Each row was made from one walk, in order. Every step used is in the known rows, and no mark comes twice. Write each row's walk.
Known rows:
rapad, vipe, tiro, ginole, zede: [  3.3   9.0  12.9  26.6   3.5  10.3  -0.5   3.3   2.2 -18.7   9.1  -2.9
   2.1  -6.0   2.5  11.9   5.4 -22.2 -13.6  23.6  -0.9   1.8 -12.0   4.8]
tiro, nonet, meze, vipe, lefafeb, ginole, zede: [-19.3  -6.5 -17.5   4.3  31.2  -2.0  -3.7  -0.5   4.3  10.1 -16.1  -3.4
  -2.1  10.3  -0.4   2.0  -3.0  13.1  12.6 -12.5   6.4   8.2  -1.6   2.2]
sigama, vipe, lefafeb: [  3.1   1.8   9.9   9.8 -14.0   1.8 -11.3  -2.6   2.3   0.7  -5.0  -5.0
  -2.2  -3.1   1.4  -2.1 -15.9   6.5  -2.9   1.4  10.6  -0.6   9.1  -1.4]
tagep, tiro, ginole, zede: [ -5.3   2.4   8.9  19.0  12.2  -1.4  10.7 -11.4  -5.1   3.6  32.0  -4.0
   1.7   0.7 -10.5  11.1   9.3 -20.2 -12.9  13.6   0.7   2.6   3.0   0.2]
tagep, tiro, nonet, meze, vipe: [-4.9 -0.6 -2.4  1.4  3.9 -8.0  6.0 -6.4 -3.5 13.2  3.7  6.4  0.6 -2.9
 -2.4  0.4 20.9  9.6 -6.7 19.8  3.2  3.2 -3.8 -5.5]
meze, vipe: [ -1.4   4.9   8.5 -11.8  -6.5  -2.0  -2.0  -7.0   0.9  -8.0   2.8   2.6
   2.1   2.8  -7.0  -4.5  -1.7   6.0   0.3  17.8  -3.5  -3.9  -5.2  -2.8]
rapad, vipe, lefafeb, ginole, tiro, nonet, meze: [ -7.6  -5.6 -14.6  31.2  21.1   0.5  -6.6   4.1   3.0  22.4 -19.7  10.8
  -3.4  -4.5   9.8  -0.2   0.8  -3.5   4.5  -2.1  -1.0  -1.4   3.0   1.2]
vipe, lefafeb: [  5.8  -2.0   6.9  -2.0 -10.8  -6.4  -7.2   3.9   1.1  -1.5  -8.1 -10.0
   1.3  -7.1   0.4  -2.0  -0.7   7.9  -4.0   4.8   5.1  -9.8  10.9   0.6]
lefafeb, ginole, tiro, vipe, meze, nonet: [ 14.4   4.6  -9.0 -24.3   1.0   8.2   8.1   1.6   2.2  -4.9  -0.7  -1.3
   3.9   7.4   2.3  -3.3 -17.3  -6.2  24.4 -27.1 -14.3  12.2 -11.4   3.3]
tiro, vipe, meze: [ 13.7   6.2  10.9 -25.6 -13.7   1.3   4.7   1.0  -1.5 -18.6  -4.3  -9.2
   0.1 -12.3  -2.9  -2.2   0.0   3.8   3.8   6.8  -7.2   7.5 -20.4  -0.3]
meze, vipe, tiro: [ 17.5  11.1   6.6 -11.7 -17.3   5.3   0.4   2.2   3.6 -21.8   0.4  -0.9
   2.2   2.7  -0.9   0.2   3.6   7.0  -5.5   4.8   2.1 -12.2  -4.2  -3.9]
tagep, tiro, nonet, meze: [ -7.4  -6.4  -1.7  11.0   2.0 -10.8   8.3  -6.6  -7.4  12.2  10.7   5.4
  -0.2  -6.8   0.7   2.5  19.0   2.6 -13.6  18.9   5.1  -1.4   7.1  -1.8]
rapad, vipe, lefafeb: [  4.8   3.2  12.0  18.5 -10.1  -2.5 -11.4   7.8   4.9   5.6 -21.3  -5.8
   1.5 -14.9   2.5  -0.4   2.8   0.4  -3.7  24.4   3.2  -7.7  -2.6   1.5]
lefafeb, ginole: [ -6.9  -3.2  -1.8  -9.6  11.2  -2.6  13.4  -9.8  -0.2   1.0   6.9   6.9
  -2.5   4.0  -9.5  -3.2 -19.2   0.8   2.3   3.9  -5.1  -1.9   1.7   2.3]
nonet, tiro: [ -8.3  -3.0   0.6  12.0  -6.5  -3.1   1.1  -2.9  -4.1  -0.1  12.8   7.6
   0.1  -1.7   4.7   0.0   4.0   2.7  -6.0 -22.2   4.2  -4.8  -1.6  -4.2]
tagep, tiro, vipe, meze: [ 23.3  11.5   9.7 -13.0 -14.9   0.9  13.7  -0.5  -1.7  -1.2   3.8  -8.1
   1.2 -12.7  -6.6   2.5  15.3   0.2  -0.2   3.6  -2.7   2.0 -18.7  -5.0]
vipe, tiro: [ 14.9   5.0   7.5  -3.9 -20.1   2.7   2.3   1.8   0.1 -21.7   7.0  -1.6
   1.5  -1.1   1.7   1.7   2.3   1.3 -11.8   3.9   3.6 -16.1   5.8  -0.1]
sigama, vipe: [ -5.1   3.4  12.4  11.7 -11.6   3.6  -4.0 -13.1  -1.8  -9.4  11.7   5.9
  -2.3   2.0  -3.5  -2.4 -19.1  -2.0  -4.5  11.7   3.6   3.3   3.1  -1.3]
tagep, tiro, vipe, lefafeb: [ 27.7   5.0   9.2  -2.8 -15.4  -5.3  10.8   9.1  -1.8  19.0  -2.1 -16.5
  -4.5 -14.8  -1.8   2.1  11.1   2.3  -4.1   4.0   2.1  -0.4  -1.8  -4.3]
vipe, meze, nonet, tiro, ginole, zede: [-15.0  -2.8  -2.9   1.0   7.2   4.2  -6.0   3.0   0.1 -13.4  11.7  -4.8
  11.5   2.4   7.4   8.6   2.6  -7.1   7.1 -34.6   2.7  17.6 -13.4   4.9]
rapad, vipe, meze: [  1.8   9.9  12.8   7.3  -9.6   3.7  -9.3  -1.1   5.1 -15.8 -16.3   2.8
   7.1 -13.5  -2.3  -0.7   6.8  -1.7   0.6  22.8  -1.8  -6.2 -20.0   1.2]
tagep, rapad, vipe: [ 11.3   7.2  14.9  34.5 -16.3  -1.3  -3.2  -3.2  -1.8   1.7  -7.4  -0.1
   2.6  -6.1 -19.6  -0.1  17.3  -6.6  -3.5  47.9  -1.2  -0.4   0.4   0.4]
rapad, vipe: [-3.4  4.5 14.3 17.3 -7.2 -0.4 -3.8 -2.9  0.9 -4.0 -4.2  4.9  1.4 -9.2
 -1.4 -2.0  0.2 -6.9 -5.6 36.4 -3.5 -3.0 -7.9  1.7]
lefafeb, ginole, tiro, nonet: [ -2.4  -5.7 -16.5  -9.8  15.1  -3.3  13.3  -7.5  -5.4  -1.6  15.6  10.1
  -4.6   9.5   3.9  -1.3 -14.1 -13.5   1.4  -2.2  -7.4  -6.7  10.6   2.2]
zede, ginole: [-22.8  -6.4  10.7 -18.4  -0.3  -2.9   1.7  -7.6  -2.8  -8.1  13.4  -0.3
  -2.3   6.8  -8.4  -1.4  -4.0 -11.2 -13.1  36.3  -0.9  -3.7  13.5   7.6]

Which walk is each row?
[  0.9   0.6   4.9 -22.3 -16.9  -1.2  -8.4   1.2   3.2 -20.5  -6.7  -6.4
  13.3  -0.2   0.7  -3.2  -4.6   6.6  10.0   3.9  -0.2   0.7  -2.8   6.3]	vipe, meze, nonet
[-22.0  -8.0  -7.3  -7.7  11.8  -1.2 -15.9   3.5  -0.1   8.3  -6.2  -0.4
  -3.0  10.4   4.9  -1.5  12.3  -1.6  -5.2  11.9   2.7  -0.9  15.3   2.3]	zede, ginole, tiro, nonet, meze, vipe, lefafeb
[ 18.8   4.9  -2.9 -31.4 -13.7  -1.5   6.7   8.3  -0.4 -24.1  -0.6  -3.2
   0.4  -1.2   9.4   0.9   4.1   5.2  -9.3  20.2   2.7  -8.0  -4.0  -0.4]	meze, vipe, tiro, nonet
[  0.3  -0.4  -1.0   4.5   6.4   3.4   2.0  -4.7   5.0  10.0  -7.7   1.7
  -4.8   2.4  -4.8  -2.4 -30.5   6.8   6.4 -12.7   7.3   3.1   6.7  -0.5]	sigama, vipe, lefafeb, ginole
[  8.2  -8.5 -14.9 -14.0   1.6  -2.7  12.2  19.3   1.9  22.8 -14.1  -8.4
  -3.1  -4.3  10.9  -1.6 -16.1  11.8  17.8 -44.6   0.0  20.3  -8.8   2.3]	meze, nonet, tiro, vipe, lefafeb, ginole
[ -5.0   3.3  -1.3   3.2 -18.4   8.6 -11.7  -1.1   3.5 -11.9  -1.5   5.6
   8.7   2.3  10.3  -0.4 -12.6   7.0  12.4 -39.0  10.7  13.0 -10.9  -1.0]	sigama, vipe, meze, nonet, tiro
[ -6.1   1.8 -10.4  20.9  19.9   5.8 -10.9  -4.7   6.8  21.7 -12.1  10.5
  -0.3  11.9  -6.3  -4.1  -2.0  11.5  13.8 -34.4  -1.6  -5.6   4.8  -6.9]	nonet, meze, vipe, lefafeb, ginole, tiro
[  8.8   4.1   1.3 -11.3 -11.4   3.1   5.8   5.7  -2.6  -8.9  -1.6  -2.2
  -1.0 -13.0   6.3   0.2   7.7   5.9   4.0 -32.3  -1.5   8.7 -28.3  -5.8]	nonet, tiro, vipe, meze
[ 29.3  13.6  12.8  34.4 -27.8   6.2  -1.4   5.7   0.6 -11.6  -8.5  -1.8
   3.2  -7.0 -13.6   4.1  22.9  -5.3  -9.3  32.3   4.7 -10.2   1.9  -0.5]	tagep, rapad, vipe, tiro
[ -1.3   1.7   8.7  -3.6   3.7   5.8  -0.1   1.3   1.2  -7.9   5.0   5.4
   1.9  -6.6  -2.9   2.8   8.4   8.8 -11.4   8.9  -3.0   9.6  -8.8  -3.8]	nonet, meze, vipe, tiro, ginole
[  9.5  -0.6 -18.0 -17.9  14.6  -2.7   4.5   4.7   2.8   9.0  -8.8   1.1
  -2.1   8.8   5.9  -2.6  -9.8  -0.4   9.3 -12.3  -2.3  -6.2   5.5  -1.6]	meze, vipe, lefafeb, ginole, tiro, nonet
[ -1.4   0.5  -6.8   9.8  12.0   2.9   6.7 -13.1  -1.0   1.3  17.8  13.5
  -1.6  13.8  -5.7  -1.6 -14.4 -11.8   4.2 -15.1  -8.5 -11.2  10.2  -1.1]	lefafeb, ginole, tiro
[-18.0  -2.0   5.6   0.7   0.8   3.2  -5.3 -11.2  -3.3  -7.6  24.6   5.4
  -2.3  16.6  -4.6  -0.5   0.2 -22.9 -10.3  17.3  -4.1 -12.4  21.7   4.2]	zede, ginole, tiro
[  4.8   9.2   6.6  -2.1   5.0   8.8   2.6   0.6   2.2 -22.9  16.0  -6.2
   2.5   6.5  -3.1   9.5   3.3  -9.0  -7.8   5.6  -0.9   2.6  -8.6   0.0]	meze, vipe, tiro, ginole, zede
[-30.4  -7.1  -5.3  -9.2  13.7   0.6  -8.9  -8.3  -3.8   0.5  10.4   9.7
  -3.5  15.1   1.5  -2.5  10.9  -9.4  -6.5  21.5  -3.9   3.7  10.0   2.3]	zede, ginole, tiro, nonet, meze, vipe
[ 19.9   5.9  12.5  34.9 -19.7  -3.2 -10.6   8.3   2.3   9.7 -24.5 -10.4
   3.1 -11.7 -16.0   0.7  19.7   1.9  -1.5  34.1   5.9  -4.1   6.1   0.2]	tagep, rapad, vipe, lefafeb
[-32.8 -13.3  -3.7   0.4  11.8  -1.8  -6.5  -9.2  -7.8  -2.6  18.3   8.7
  -4.9  11.2   3.9   0.1   8.5 -15.4 -13.1  21.4  -2.0  -2.0  21.3   6.3]	zede, ginole, tiro, nonet, meze
[-17.8 -12.0  -0.7  -3.1   3.2  -9.9  -1.2  -4.8  -7.4  -4.4   3.2   4.0
  -0.6  -5.9   4.9  -2.0   3.9   7.3  -9.3  21.4   0.6   3.2   4.8   2.5]	tiro, nonet, meze
[  9.6   5.7  -9.7   2.3  12.1   4.2  -2.2  -1.4   6.9  13.0  -7.1   4.0
  -0.4  12.7  -3.6  -3.2  -9.6   1.9  13.0 -25.4  -3.3 -10.5   5.6  -5.6]	meze, vipe, lefafeb, ginole, tiro
[-12.5  -7.7   2.9   1.5   6.0  -4.2   9.3   0.1  -6.7   5.0  19.8   6.6
  -1.4 -10.2   2.7   3.8  -0.3  -5.4 -12.5  -9.9  -2.3   9.9  -6.5  -2.9]	nonet, tiro, ginole
[ 10.8  -6.0  -2.5  -9.6 -18.3  -4.5  -0.7  21.4  -0.7  10.9 -12.2 -15.0
   0.3  -9.9  16.0  -0.9  -1.5  11.0   9.4 -31.6   3.0  16.3  -6.4   0.9]	meze, nonet, tiro, vipe, lefafeb
[-18.1  -8.5  -3.3 -19.3   4.2  -3.9   1.5  -5.5  -7.8 -10.6  21.9   2.6
  -5.2  12.4   4.4   0.3   1.0 -25.6 -14.1  29.1  -3.6  -8.0  21.5   7.8]	zede, ginole, tiro, nonet
[  6.7  -0.3  -9.2  10.9   9.7   1.7   0.0  -2.0   2.9  10.3  -0.3   2.6
  -1.5   8.8  -1.8  -1.3 -11.9  -3.7   6.2 -27.9  -1.3 -15.3  16.0  -1.6]	vipe, lefafeb, ginole, tiro
[-11.5  -3.1  -6.2   3.0  19.3  -0.4  -4.1  -1.7   7.4  20.6 -21.0   4.6
  -0.3   2.3  -9.8  -4.9  -6.1  23.8  11.4 -13.7   1.9   4.7  -2.7  -3.5]	nonet, meze, vipe, lefafeb, ginole
[  2.1   6.5   5.6   7.7  -9.4   6.9  -7.5  -1.6   3.8 -11.7  -3.5   6.5
   2.5   1.7  -2.0  -0.7  12.0  17.5  -4.9  -3.0   3.2  -6.1  -4.7  -5.6]	nonet, meze, vipe, tiro
[ -7.2 -11.2 -19.5  10.6  20.1  -3.9  -1.5   0.5  -1.3  16.7  -7.5   5.9
  -3.7   3.7   7.4  -0.8  -4.1   4.1   3.8 -23.3   0.9  -4.3  15.6   0.2]	vipe, lefafeb, ginole, tiro, nonet, meze
[ -2.2   1.1   4.0 -34.3 -11.4   8.2  -4.8   3.6   0.0 -15.5   6.5  -9.4
   3.5   8.8   2.2  -1.3  -2.7 -17.2   9.2   5.6 -10.3  12.1  -0.5   9.6]	zede, ginole, tiro, vipe, meze, nonet
[ -0.2  -5.1 -15.5   6.6  11.4   1.9   5.9  14.1   2.9  14.8  -6.2 -12.4
  -2.1   7.1   9.7   4.4 -14.1   2.7  22.3 -56.2   4.1  19.7  -8.7   4.3]	meze, nonet, tiro, vipe, lefafeb, ginole, zede
[  7.5  -2.0  -0.8  -8.9  -6.2 -12.3  16.5  -3.3  -7.5   3.4  16.3  -1.5
  -0.5  -5.9   2.2   2.9  10.7  -6.2 -13.9  26.4   3.5  -7.2   7.6   0.1]	tagep, tiro, nonet
[-10.5  -9.1 -15.1 -16.7  22.9  -7.2   2.4   4.6   3.2  16.9 -24.3   1.7
  -2.9  -1.4   0.3  -3.9  -5.5  22.0   7.9  -0.6   2.4   8.4  -2.8  -0.3]	tiro, nonet, meze, vipe, lefafeb, ginole
[ -1.9  -3.2  -8.4   7.6   3.5  -2.6 -16.7   3.2  -0.2   6.6 -10.4   1.4
   0.5   2.4   9.5  -2.4  12.6   8.7   1.4  -8.3   2.2  -3.8   7.4  -4.8]	ginole, tiro, nonet, meze, vipe, lefafeb
[  8.8  -4.8 -10.8  -5.0   8.5  -1.3  15.4  12.4  -0.3  21.8  -9.7  -3.7
  -9.6  -8.9   5.1  -0.4 -10.4  10.0   8.1 -43.9   0.1  10.5 -12.9  -4.0]	nonet, tiro, vipe, lefafeb, ginole
[  2.3  -4.6  -4.0  -6.8   9.1  -5.1   6.2   1.5   3.8  10.2 -10.4  -3.5
  -1.9  -1.0  -5.6  -2.7 -16.2   8.7   4.4  -7.6   1.9  -6.2   8.7   1.5]	vipe, lefafeb, ginole
[ 17.7  10.3   5.7  -8.3 -12.6   7.7  -2.1  -2.3  -2.5 -16.5   5.9  -3.3
   0.6  -3.1   1.7  -1.1   3.9  -8.6   6.3 -14.3 -10.5  -2.3 -13.4  -3.7]	ginole, tiro, vipe, meze
